Known rows, with every step that occurs
C, X: [ 1.19  0.06  0.27 -0.06 -1.27 -0.25  1.24  1.19 -2.06 -0.21 -1.68  3.98
  2.45  1.72 -1.42 -3.00 -1.47  0.08 -1.91  2.23  2.57  2.01  2.14 -0.64
  1.50 -0.25]
C, X, Q, F, S, H, V: [ 1.90  0.21 -2.58 -0.62  1.91 -0.37  1.25 -0.66  0.54 -0.59 -0.64 -0.25
 -0.68  0.22  0.03  1.10 -3.12 -0.11 -0.34 -0.42  1.72 -1.80  3.02  0.18
 -0.53 -3.36]
V, H, S, F, C: [-0.23 -1.72 -2.11  2.45 -3.51 -1.22 -2.45  1.02  5.28  1.22  1.46 -3.42
 -1.60 -2.31  1.47  1.76  1.50 -0.45  1.57  0.11 -2.60 -0.25 -4.37 -2.07
  1.50  1.49]
P, S, F, V, H, C, X, Q: [ 2.89 -1.41  1.48 -1.99  1.12  1.07  2.82  0.82  0.98  0.59  1.15 -2.71
 -0.77  0.23  2.09  6.01 -1.98 -2.60  0.36 -3.44 -1.39 -0.43 -3.28  1.05
  0.05 -0.88]
W, F, V, H, S: [-0.46  1.44 -1.22 -1.58 -2.86 -1.15  0.43  3.09  1.81 -1.19 -0.54 -2.02
 -2.09 -2.01 -0.93  1.25  1.27  1.02  0.67  2.42 -1.99  0.47 -1.73  1.34
 -1.15  0.72]
V, H, C, X: [ 0.51 -0.90  1.76 -1.78 -1.84  2.22  2.52  0.59 -0.32 -0.51 -0.10  2.87
  0.11  2.89 -1.51  1.83  1.26 -0.61  1.27  1.63 -0.89 -0.06 -1.45 -0.12
  1.57  1.73]
S, F, C, H: [ 0.42 -1.40  2.05  3.20 -3.88 -2.53 -2.63  0.46 -1.21  0.82 -0.59 -3.30
  0.13 -3.05  1.89 -0.93 -1.04 -2.00 -0.01 -1.41  0.27  0.27 -1.21 -0.48
  0.36  1.44]
X, Q, F, C: [ 1.06  1.94 -0.99  1.99  2.27 -0.19 -1.51 -1.74 -1.09  1.87  0.38  0.41
  1.63 -3.23 -0.74 -3.57  0.37  1.27 -0.68 -4.52  1.78  0.84 -0.03 -2.48
  0.76  1.19]
F, Q, H: [-1.93  3.08  0.92 -1.41  0.56 -0.41 -1.73 -1.74 -3.02 -0.23 -3.16  1.26
 -0.34  0.98 -0.08 -1.20  0.92  1.00  0.03  2.38  1.30  1.17  1.36  1.23
 -1.32  4.72]
S, F, C, X, Q, H: [ 2.95 -1.63  0.05  0.09  1.53 -0.69 -1.45 -1.75 -0.53 -0.32 -1.66 -1.24
 -0.17  0.69  0.40  0.37 -1.66 -2.24 -1.49  1.07  1.79 -1.39 -2.65 -1.65
  0.60  2.93]
L, V, H, S, F: [-1.65 -1.78 -1.21  3.16 -1.33  0.29 -1.15  2.26  4.35 -0.65  2.09 -1.69
  0.34  0.77  2.30 -1.31  1.36 -0.93  0.35  0.87 -3.07  0.04 -0.51 -0.38
  1.77 -0.88]
V, H, C, X, Q: [ 1.84 -0.05  3.08 -2.76  0.67  1.80  3.42 -1.31 -0.91  0.49  0.42  2.60
  0.62  3.21 -1.99  1.38  0.37 -0.15  1.84 -0.15 -1.24 -1.52 -3.40 -0.78
  2.79  2.41]
P, S, F: [-0.63 -0.02 -0.95  1.86 -2.32 -2.70 -0.82  2.32  0.39  2.16  1.77 -0.74
  0.41 -2.20  2.63 -1.99 -2.48 -0.51 -1.56 -3.80 -0.57  2.67  1.55  0.39
  1.19 -1.39]
F, S, H, V: [-0.22  0.85 -2.86 -0.04 -2.73 -0.83 -0.58  0.18  1.25  2.71 -0.77 -0.52
 -2.83 -0.42  0.80  0.50 -1.94  1.80  3.09  1.42  0.38 -0.19  3.63  2.21
  0.70 -2.72]
V, H, C, X, Q, F, S: [ 2.22  0.06  0.85 -2.54  2.95  2.47  5.24 -1.98 -0.49  0.78  0.62  0.35
  0.44  0.32 -1.93  3.89  1.49 -2.62  0.57 -2.32 -2.10 -2.11 -0.25 -2.45
 -0.02  0.45]
Z, V, H, C: [ 0.13  1.06  2.07 -2.68 -0.34  2.76  1.92 -0.60  0.74  0.35  1.71  0.38
 -0.29  1.01 -1.83  2.00  3.14  1.71  4.64 -0.23 -1.00  0.29  0.12  0.91
  0.21  0.59]
P, S, H: [-2.11  0.78 -2.46  2.84 -3.91 -2.28 -0.65  1.72 -1.72 -0.29 -1.08  1.85
 -2.48 -0.23  0.51 -1.59 -1.39  0.39  1.96 -0.56 -0.18  1.24  1.94  2.58
  2.03 -1.56]
V, H, C: [-1.30  1.04  1.60 -1.34 -1.83  1.31  0.97  0.28 -0.02  1.40  1.22  1.51
 -0.83  0.74 -0.98  0.62  2.46  1.05  3.13 -0.25 -2.26  0.41 -1.45  0.58
  2.00  2.18]
C, X, Q, H, S, F: [ 2.05 -2.21  0.39 -1.19  1.74 -1.28  0.02 -1.17  1.08 -0.96 -0.68 -0.60
 -0.17  1.47 -0.43 -0.36 -2.32 -1.80 -1.52  2.43  0.29 -0.86 -2.53 -2.13
  2.58  1.26]
Z, V, H, Q, F: [-1.99  1.38  1.41 -1.76  2.47  0.58  1.91  1.48 -0.47 -2.33  2.56 -0.91
  1.33 -0.07 -2.31 -0.64  2.94  0.97  0.47  1.23 -0.01 -1.67  1.24  0.83
 -4.79 -2.24]
S, H, Q, F, V: [-2.30  1.47 -1.54  0.67  1.71 -0.24 -1.69  0.82 -2.10 -1.21 -0.59 -0.31
 -0.31 -0.91  0.35 -0.30  0.05  0.83 -1.07  0.75  0.66  0.17  1.18  2.30
 -3.38 -4.57]
X, Q, F: [ 0.00  3.26  0.57  0.46  3.43 -0.79  0.21 -0.32 -2.42  1.57  0.83  1.91
  3.28 -1.35 -1.36 -5.46 -0.67  2.00 -1.23 -3.35  1.58  1.21  1.71 -1.62
  1.34  0.03]
L, V, H, C, X: [-0.41 -3.24  1.62  0.73 -0.96  4.16  1.93  0.16  0.10 -2.23  0.49  2.97
  0.75  3.94 -0.03  0.56  2.50 -1.73  0.94  0.98 -0.61  0.05  1.03  1.30
  1.17  0.04]
H, C, X: [ 1.33 -1.84  1.93 -0.91 -1.30  1.77  1.23 -1.35 -1.20  0.74  0.01  3.53
  1.02  1.67 -0.56  0.28 -0.32  0.16 -0.88 -1.15  0.88  2.09  0.59 -0.69
  2.23 -0.11]
Z, V, H: [ 0.04  3.08  0.46 -1.72 -0.18  0.70  2.09  1.80 -0.28 -0.05 -0.18  0.71
  0.79  1.19 -2.28 -1.85  1.99  1.68  3.90  2.73  0.83  0.33  1.66  0.90
 -0.97  0.85]
S, H: [-1.74  2.01 -1.41  1.55 -2.43 -1.77 -1.18  0.96 -1.42  0.34 -1.93  2.63
 -0.68  1.31 -1.04 -2.77 -0.62  2.15  2.02  2.02  0.11  0.99  0.94  1.65
  2.22 -0.48]
W, F: [-1.44  2.53  0.62 -0.30 -2.77 -2.93 -0.88  2.51 -1.19  0.21  0.08  1.35
  0.43 -1.23 -1.10 -3.50 -0.82  2.35 -2.21 -1.15 -1.03  1.31  1.40  0.67
 -0.01  1.46]
C, X, Q: [ 2.70  1.15  1.61 -1.10  1.28 -0.54  2.06 -0.70 -2.34  1.08 -1.40  3.62
  2.81  2.16 -2.00 -3.83 -2.40  0.85 -1.53  0.29  2.37  0.08  0.15 -1.54
  2.98  0.85]

Rows
[-0.12  2.19 -2.37  1.13  0.92 -0.42  1.57  0.18 -1.44  2.47 -0.56  1.24
  1.75 -3.23 -0.57 -2.17  0.77 -0.22 -0.90 -2.06  0.12  1.85  5.09 -1.77
 -0.22 -1.80]  Q, F, S
[ 0.28 -2.58  0.00 -0.45  1.38  2.25  1.61  0.33  0.20 -4.41  1.17 -1.37
  0.58  0.02 -1.57  2.83  2.59 -1.43 -1.02  1.82  2.01 -2.89 -0.14 -0.62
 -5.89 -1.72]  Z, V, H, Q, F, C, X
[-0.42  0.89 -0.38 -1.70 -0.98 -0.04 -1.66  0.89 -1.42  0.26 -0.17  0.39
 -1.41  0.15  0.40 -3.74 -1.01  1.96  1.21  4.05  3.54  1.03  3.26  2.60
  0.39  1.22]  Q, H, V
[-2.96 -0.93  1.20  1.16 -0.46  0.82  0.72  1.28 -0.10 -0.87  1.47  1.13
  0.29  2.45  0.21 -2.87  2.63 -0.50  0.16  2.43 -1.61 -2.09  0.07  2.40
 -0.84 -0.74]  L, V, H, Q
[ 1.43 -1.11 -0.80  0.33  1.98  1.77  1.25 -1.30 -2.06 -2.24 -0.86  0.35
 -1.90 -0.97  0.98  4.00 -1.59 -1.86 -0.02 -4.93  1.19  1.01  0.59  1.79
 -0.10 -3.89]  P, S, H, C, X, Q, F, V
[ 2.03 -5.00 -0.84  3.37  0.10  0.91 -0.82 -0.58  5.16 -1.46  0.62 -2.42
 -0.11  1.17  1.90  1.74  0.29 -3.01 -0.47 -0.28 -1.53 -2.22 -4.20 -2.28
  1.92  0.25]  L, V, H, S, F, C, X, Q
[-1.55  2.84  1.81 -0.04  0.25 -2.62 -2.67 -0.45  1.01  2.49 -0.24 -1.17
  2.28 -0.21  2.86 -0.09 -1.23  2.38 -3.12 -3.08 -1.30  2.44  0.12 -0.80
 -0.39  1.34]  S, F, Q
[-0.65  1.49 -2.72  1.30 -1.77 -1.20  0.65 -0.48 -0.79  2.50 -2.54  1.33
 -1.71 -0.33 -0.66 -0.13 -0.28  0.17  2.95  1.47 -1.24 -0.08  2.78  0.79
  1.77 -1.19]  F, S, H
[-2.28  0.98  0.37  0.33 -0.45 -2.33 -2.25  0.13 -1.16 -0.33 -0.83 -2.89
 -1.55 -0.93  3.27  1.28 -1.42 -0.87 -1.81 -1.92 -0.49  1.37  0.78  1.58
 -2.04  2.34]  P, S, F, Q, H
[-3.22 -1.29 -2.30  3.15 -1.01 -1.03 -3.70 -0.82 -0.67 -1.47  0.48 -0.16
 -1.72 -1.75  0.48 -0.02  1.23  0.33 -0.96 -1.11 -0.30 -1.29 -0.73  0.12
 -2.37 -2.19]  S, H, Q, F, C
[-1.88  1.56  0.90 -2.02  0.50 -1.41 -4.53 -0.18  1.10  0.31 -0.09 -3.56
 -0.81  0.51  3.56  1.00 -2.04  2.42 -2.00  0.78  0.98  0.99  0.76  1.90
 -2.38  2.22]  S, F, Q, H, V
[ 2.91  0.53 -1.15 -1.31  3.27  1.40  2.75  0.74  0.27 -1.98 -1.10 -0.16
  1.55 -0.25 -1.85  0.92 -0.14 -1.17 -0.38  1.98  1.65 -0.10 -1.42 -1.49
 -0.34 -0.85]  C, X, Q, F, V, H, S
[-1.52  2.19 -2.26  0.55 -3.70 -3.15  0.04  1.21  0.03  0.59 -1.80 -0.13
 -3.04 -0.75 -0.86  1.20 -0.51  0.75  0.69  0.10 -3.24 -0.79  2.02  1.17
 -0.17 -0.29]  W, F, S, H
[ 2.52 -0.63  3.21 -2.21  1.17  1.63  1.94 -3.03 -1.38  2.26  0.57  3.60
  1.45  1.76 -1.28 -0.24 -1.27  0.69 -0.52 -2.73  0.54  0.60 -1.33 -1.37
  3.61  0.87]  H, C, X, Q
[ 0.19  2.26 -2.62  0.02  1.93 -1.08  0.08 -1.07  0.42  1.57  0.45 -1.28
 -1.34 -1.64  0.48 -0.63 -2.06  1.67  1.44 -2.21  0.16 -1.30  3.33  0.72
  0.04 -3.03]  X, Q, F, S, H, V
[ 2.37 -3.79 -1.48  0.64 -1.40  0.73 -0.10  0.36  5.30 -2.32  0.57 -3.71
 -0.72 -0.19  0.06  4.87  1.11 -1.31  1.06  1.55 -0.17 -0.85 -2.69 -2.55
 -0.96 -0.85]  Z, V, H, S, F, C, X
[-0.07 -3.30 -0.24  1.62  0.12  0.42 -0.99 -0.67 -1.13 -2.10  0.69  0.70
  1.06 -1.36  0.11 -0.36  0.29 -1.05 -4.59 -0.93  2.20 -0.43  0.02 -1.86
 -3.03 -1.88]  H, Q, F, C, X
[ 2.94 -2.63 -0.15 -1.10  0.96 -0.17 -2.56 -0.95  1.30 -0.19  0.12 -3.08
 -1.28  0.50  2.24  0.85 -3.36 -0.66 -1.68  1.53  3.22 -1.74 -1.80 -0.15
 -0.38  1.81]  S, F, C, X, Q, H, V
[ 1.66  4.49  0.02 -0.38  4.76  0.50 -0.08 -0.20 -2.87  1.69 -0.86  0.66
  3.02 -2.17 -0.69 -3.48 -1.06  1.83 -1.37 -2.44  2.78  2.37  2.07 -0.25
 -0.57 -1.37]  X, Q, F, V
[-2.00 -0.16 -1.19  0.18 -1.65 -1.82  0.77 -1.74 -0.34  2.36 -0.72  0.54
 -2.46  0.34 -0.25  0.98 -0.06  0.02  1.57  1.72 -2.74 -2.19  0.58  1.24
 -0.28 -2.63]  F, S, H, Q
[-2.08  2.34  1.27 -0.66  1.04 -1.73 -3.11 -0.42 -0.60  0.31 -1.71 -1.89
  0.56  0.54  1.92  0.20 -0.51  0.80 -1.95  0.56 -0.48  0.97  0.29  0.50
 -1.59  3.79]  S, F, Q, H
[ 2.96 -3.40 -0.85  0.20  0.01  0.72 -0.51 -3.48 -0.11 -1.46 -2.13  0.40
 -2.13 -0.23 -1.51 -0.02 -0.17 -1.97  1.01  2.91  2.57 -1.11 -2.92 -2.19
  2.59  3.29]  F, C, X, Q, H, S
[ 0.99 -2.27  3.28 -0.16  1.60  3.49  2.86 -1.39 -0.30 -1.26  0.70  2.89
  1.20  4.46 -0.63  0.40  1.61 -1.33  1.42 -0.49 -1.16 -1.65 -1.21  0.14
  2.69  0.92]  L, V, H, C, X, Q
[-1.18  1.14  1.37 -1.85  0.55 -1.02 -0.26  2.62  1.03  1.72  1.07 -3.21
  0.64 -0.05  1.65  1.89  0.02 -0.12 -0.65  2.39 -1.95 -1.08 -2.75  1.46
 -2.80 -1.39]  S, F, V, H, Q
[-0.89 -0.24  1.29 -1.56 -0.39  1.86 -0.93 -2.15 -2.53  0.57 -0.02  1.78
 -1.67  0.18 -0.71 -0.79  1.78  0.20  2.41  0.59 -0.08  1.33  0.69  1.12
  1.77  2.70]  Q, H, C
[ 1.71 -0.30  2.01 -0.73  3.32  1.91  1.50 -2.16 -2.04  0.18  1.32  2.87
  2.43  0.36 -1.31 -0.70 -0.76  0.27 -2.23 -4.92  0.89  0.82  0.21 -2.39
  1.55 -0.64]  H, C, X, Q, F
[-1.06 -4.10 -2.18  4.84 -2.82  0.65 -3.02  0.60  5.80 -0.37  1.66 -3.34
 -1.34 -0.94  2.95  0.64  2.56 -1.85  0.86 -0.37 -2.52  0.00 -2.09 -1.12
  1.30 -0.20]  L, V, H, S, F, C
[-0.85 -2.71 -0.67  0.66 -0.18  0.90  0.62  1.14 -0.24 -3.09  0.67 -0.52
  0.27  0.04 -0.67  1.48  2.14 -2.14 -2.68  1.85  0.66 -2.88 -2.09 -1.09
 -3.95 -0.02]  V, H, Q, F, C, X
[-0.28  1.81 -2.90  0.26  0.83  1.24  0.44  2.18  0.64 -1.16 -0.23 -1.38
  0.21 -2.54 -0.78 -0.28  2.07  0.01  1.15  2.00  0.15  1.95  0.78 -0.40
 -0.93 -1.29]  Q, F, V, H, S
[-2.61  0.56  0.47  0.59  1.38 -1.05 -0.79  0.20 -2.00  0.29  2.05  1.41
  2.04 -1.72 -0.26 -3.80  0.55  1.10 -3.43 -1.44  0.27  0.30  1.78 -0.33
 -1.96 -2.39]  H, Q, F
[-1.11  1.27  1.32 -1.45  0.32 -0.70 -0.63 -0.67  4.87 -0.53  0.91 -4.13
  0.19  0.45  1.12  4.26  1.35  1.81  1.15 -0.46 -2.39  0.24 -1.96 -1.02
 -1.79  1.00]  Z, V, H, S, F, Q
